In the rows, 128 means zero.
Known rows, with every step that occurs
F-K: [183 141 123  58 111 110 118 143  99 114 149 149 107  95 131 118 153 144
  77 162 121 141 158 122 161 146 126 127 135 184  81  79 148 119 127 124]
D-Z-V: [135 137 133 105 136 163  97 156 142 117 139 148 118 131 113 126 136 113
 200 183 132  83 155 154 111 172  83 139 166 130 101 110 114 149 157 103]
K-F: [126 140 135 100 112  61 131  82 140 139 135 140 137 146 117 122 147 115
 104 167 112 142 174 117 122 165 118  88 161 167  63 114 115 134 114 128]
Y-T: [162 133 110  86 141  98 132  96  67 122 132 129 121 124 146 121 108 113
 154 150 125 182 150 105 100 141 117  86 163 143  96 109 112 132 110 143]
Y-T-N-J-Z: [124 108  88 158 159 117 109  82  47 138 148 106 100 141 159 129  76 197
 123  84 153 197 107  81 102 114 147 150 152 126 145 135  83 131  94 106]
A-Y-T-N-J-Z: [118  91 108 170 162 105 119  57  81 164 152  98 112 156 141 125  82 184
 145  60 174 215 115 111 113 125 141 127 137 119 127 157  65 111 108  83]
R-Z: [150 154 126  96 103 138 135 103 140 132 143 141 124 126 113 150 115 127
 108 114 131 103 135 125 119 126 136 119 189 128  92 118 136 103 119 119]
R-M-D-Z-T-N: [ 98 125 151 177 131 162 102 191 154 104 118 123 132  70 115 132 120 113
 150  54 127  72  89 139 109 116 156 159 119  64 205 190 127 109 168  97]
K-F-Z-D: [104 133  95 116 107  95 146  65 206 178 148 115 155 125 112 104 148  38
  96 158 138 136 119 117 204 175 100  71 102 182  81 108 162 123 126 115]
A-Y-T: [152 113 132 104 141  87 139  69 101 152 133 123 135 135 127 118 110 102
 168 128 147 197 156 136 118 147 109  64 147 137  77 133  89 110 124 117]
A-Y-T-Z-D: [120  68 118 124 150 119 187 102 143 158 127 115 176 138 183  87  94  84
 129 110 148 177  91 108 163 122 104  59 105 102  84 157  99  84 125 119]
T-Z-R-M-D: [105 104 176 159 118 142 142 162 146 101  97 158 174 129 149 106 158 136
  99 106 128  78  72 104 116  45 150 149  70 127 183 163 149 113 144 113]
R-Z-T: [146 188 122 130 102 134 145 132 170 154 153 139 140  92 103 154  99  95
  65 124 126  87 133 130 151 178 141 117 180  79  88 126 150 103 151 120]
J-N: [174 136 131  93 130 109 100 108 108  87 152 120 106 185 143 147 156 131
 110 162 106 140 170 147 142 108 149 102 155 112  76  93 151 142 163 139]
F-Z: [140 143 105  79 128 122 126  93 144 159 140 140  96 143 126 132 156 115
 139 171 143 127 134 124 138 146 114 114 124 183 144  70 162 145 111 116]
Q-Y-T: [128 123  98 127 168  91 137 131  60 124  97 150 110  79 119 102 119 119
 154 176 134 179 138 119 115 116 115  78 153 139 126 102  86 122  56 140]
M-D-Z-J: [ 99 103 149 101  83 208 120 188 134  79  93 112 125 113 109 168 168 109
 185  91  91  92 131 159 106 118 110 171  89 128 150 155 136 154 134 156]
A-Y-T-N-J: [124  82  98 161 144  80 128  46  96 155 129 109 135 107 128 121  52 162
 159  81 167 201 137 117 104 133 113 106 144 114 138 161  55  97  85 111]
Z-R-M-D: [134 147 156 154 100 120 116 134 134  98 115 135 183 109  93 130 166 103
 108  92 130  96 122 119 124  74 151 143  84 139 150 163 166 117 158 113]
Q-Y: [123 135 106 123 144  97 128 156 110 122 105 153 115 102 103 123 160 146
 126 178 120 137 161 125 121 117 123 110 146 145 137  90 109 129  64 128]
M-D: [132 115 133  98  92 134 109 127 108  95 136 129 145 102 129 170 166 121
 112  96 106 137 160  96 107 112 148 148 143 151 118 128 140 139 132 115]
Y-T-Z: [133  93 123  91 163 116 164 121  72 129 110 155 109 146 195  95 105 146
 143 164 126 164 101  83  93 111 116  91 149 131 130 111  97 129  95 145]
N-J-Z-R-M: [152 171 133 172 115 107  97 115 130 135 143 120 162 188  95 116 134 183
  99 112 153 108 116 136 157  75 133 169  90 130 148 134 168 120 177 111]
T-N-J: [124 107  81 139 124  91 114  90 107 128 134 121 127 110 129 139  87 201
 110 103 134 134 155  92 100 126 128 166 153 127 169 128 102 123  79 132]
F-Z-J: [112 141 108  85 110 152 142 118 175 150 115 117 104 135 122 132 151 106
 158 143 121 130 135 138 150 164 107 134  70 190 158  77 176 168 120 161]
Y-A: [136 136 103 102 135 100 125 118 119 148  90 143 110 158 110  79 138 129
 132 154 114 135 202  93 142 131 155 115 180 183 141  91 121 151 152 158]
K-F-Z-T-N: [ 78 155 110 168 144  76 152  88 188 197 135 137 104  92 125 107 121  81
  83 162 148 129 119 104 147 224 137  96 115 148 137 121 121 142  92  96]
M-R-Z-V: [166 176 167 160 128 141  98 140 175 154 181 123 130  58 104 164  95  87
 133 149 141 100 137 167 133 171 149 147 206 156  76 120 152 128 165 121]
N-J-Z: [151 140 105 119 110 122  94 104 105 133 166 112 118 181 129 159 136 198
 102 118 134 145 149 110 139 115 133 174 155 143 113  95 138 141 152 118]
M-D-Z-T-N-J: [ 97 108 107 186  97 173  97 164 131 104 129 122 132  52 107 168 102 138
 120  79 131  78 112 125 108 134 123 197 136  57 199 185  99 121 119 113]
D-Z-T-N-J: [117 135  91 173 130 134 113 151 130 133 125 125 118  92 105 141  77 159
 130 136 139  76 131 142 118 168 102 174 143  53 188 157 101 120 107 127]
K-F-Z: [114 144 123  98 119  84 132  60 167 178 134 147 103 148 115 109 158  92
 125 185 140 139 134 121 148 168 106  79 129 204 104  86 136 145 109 112]
A-Y-T-Z: [130  76 151 108 162 109 171  97 110 156 114 148 122 159 182  96 106 135
 162 137 146 181 108 120 104 116 107  70 132 121 107 135  74 108 107 117]

Rows
[123 142  81 176 120  88 121 118 134 146 144 114 143  79 124 145  72 172
  74 113 131 121 151  99 127 179 133 167 149  79 162 137 121 127 112 132]	Z-T-N-J
[123  95 118 136 173  79 153  67  86 152 124 122 124 118 143 108  89 123
 161  97 156 201 146 119  87 153 135  77 135 126 118 164  59 106  78 100]	A-Y-T-N
[127 134 150 136 104 175 124 164 104  88  98 153 152 122  84 145 180  86
 139 154 132  54 135 155  97 106 106 162  86 115 145 174 122 136 103 105]	M-D-Z-R
[137 118 154 113  95 127  89 131 139  97 135 119 156 108 125 142 152 130
 135  57 111 131 128 108 124  73 162 137 136 144 146 134 162 113 185 117]	R-M-D
[175 212 159 168 118 124 129 159 174 169 177 115 129  52  96 174  99  74
  73 146 127  89 134 176 151 183 160 139 189 101  99 139 175 110 156 148]	M-R-Z-T
[138 145 143 107  93 180 132 120 166  93 138 103 109 167 113 158 124 113
 106  96 103 110 128 173 163 110 153 114 136 103  74 121 162 124 166 167]	R-Z-J-N
[145 189 124 130 136 119 124 154 122 153 174 117 122 155 135 151 157 128
  67 141 117 132 157 120 151 186 157 143 137 103  87 104 160 147 176 104]	J-Z-T
[144 130 136  93 114 139 120 132 136  83 132  96 115 184 136 150 154 126
 125 134  89 143 169 164 153 125 139 120 101 118  87 102 170 161 168 186]	Z-J-N
[103 131 141 110 106 127 129  79 194 136 127 106  89 186 122 117 168  77
 129 167 110 146 128 170 187 152 124  79  76 178  82  84 166 170 157 162]	K-F-Z-J-N
[110 110  67 169 134 124 119 105 125 138 167  76 152 142 145 142  99 170
  67  56 139 144 121  87 166 127 153 177 118 109 135 149 133 113 119 101]	T-N-J-Z-D
[ 94  72 134 143 178 158 163 179  92  91  71 137  84 141 173  90 124 138
 149 168 102 172  78 146 146  69 131  79  92 101 138 101  98 141  89 190]	Q-Y-T-Z-J-N
[116 101 139 112 145 137 134 151 156 136 138 163 131 142 183 111 125 152
 135 180 122 114 131  89 118 154 118 139 150 145 104  90 115 150 142 112]	T-Z-V
[144 183 136 139 142 118 139 130  92 135 140 136 139 193 115 128 185 132
  77 173 139 111 153 132 124 140 142 151  84 142 102 124 146 152 117  97]	J-Z-R
[129 143 161 144  98 169  89 195 163 102 127 128 146  83  99 139 143  88
 159  88 119  70 105 153 137 110 131 145 128  72 165 164 159 109 216 115]	R-M-D-Z-T
[100 109 169 115  88 202  98 191 162  77  93 108 139 116  99 144 152 117
 212  49  96  89 100 171 123  76 123 163  82 123 178 163 159 130 188 154]	R-M-D-Z-J
[132 141 148 188  87 148  80 125 124 105 143 112 177 144  94 146 158 161
  88  55 147 114  94 113 151  47 159 193  83 134 159 160 165 121 191  93]	N-J-Z-R-M-D
[117  75 152 135 160 128 150 107 145 161 132 148 143 130 183  92  91 115
 183 147 154 182 111 109 117 156 104  79 147 131  72 127  66 122 149  93]	A-Y-T-Z-V
[124 141 140 131  97 177 110 188 137 106 128 130 133  84 107 168 158  80
 135 125 113  76 136 148 122 150 119 155 134  75 134 153 134 133 162 113]	M-D-Z-T
[176 177 165 135 125 122 122 129 143 151 166 120 116  88 102 170 113 107
 109 136 133  99 133 174 123 132 153 139 191 149 106 131 159 108 125 148]	M-R-Z
[118 122  97 150 144 114 101 105  93 136 155 109 106 164 143 150 113 220
  93  87 142 148 134  93 110 121 154 186 142 131 156 125 110 136 105 101]	T-N-J-Z
[137 124 147  91 120 185 111 165 132  74 113 103  86 201 118 143 159 120
 184 155  95  93 144 212 142 113 108 128  97  94 111 118 147 156 160 180]	D-Z-J-N
[ 96  89  63 179 166  89 123 108  58 124  94 136 108  52 116 103  64 179
 143 128 154 186 114  96 101  97 118 118 156 120 189 132  49 110  16 133]	Q-Y-T-N-J
[125 131 143 130 145 111 180 147 118 132  98 172 147 171 154 102 154 143
  83 202 130  80 121 111 105 121 114 138  85 129 144 127 125 136  76 129]	T-Z-R
[146 174 166 142 107 153 138 159 173 144 145  93 122  84  97 174 111  99
 125 110 109 103 133 191 136 150 145 161 141 154 117 140 176 133 130 188]	M-R-Z-J
[135 123 152 143 167 106 166 131 102 130  90 162 153 151 163  55 105 125
 137 160 148 121  64 111 112  72 118  89  87 120 164 153 122 109 124 141]	Y-T-Z-R-M
[107  92 134  94 145 149 178 146 104 121  88 132 119 138 186 100  98 141
 158 134 103 166  96 102 108 127 111 113  94 137 137 120 113 149  97 184]	Y-T-Z-J
[137 149 102 114 130 131 129 128 133 133 173  87 158 171 143 141 160 110
  75 106 124 142 141 109 179 145 149 132 116 129  72 120 168 123 158 102]	J-Z-D
[ 76  83 120 134 169 148 186 188  97 122  50 152 108 100 160  85 114 146
 161 161 107 168  82 115 115 104 105 100  85 135 168 111  85 139  49 184]	Q-Y-T-Z-J
[133 110 165 106 106 174  84 164 133  84 115 132 129 124 106 137 158 125
 199  74 120  86 103 154 106  58 126 146 137 119 171 155 145 110 181 116]	R-M-D-Z
[148 163 154 136 134 129 124 156 137 112  97 150 145 165  79  94 152 110
 177 169 146  43 114 188 120  93  92 128  93 109 167 161 148 108 143 126]	D-Z-R-M
[ 98 101 138  91 127 148 172 169 151 118  96 133 125 162 175 121 137 167
 127 140  92 114 124 113 113 133 118 148  91 142 147 107 140 157 106 179]	T-Z-J
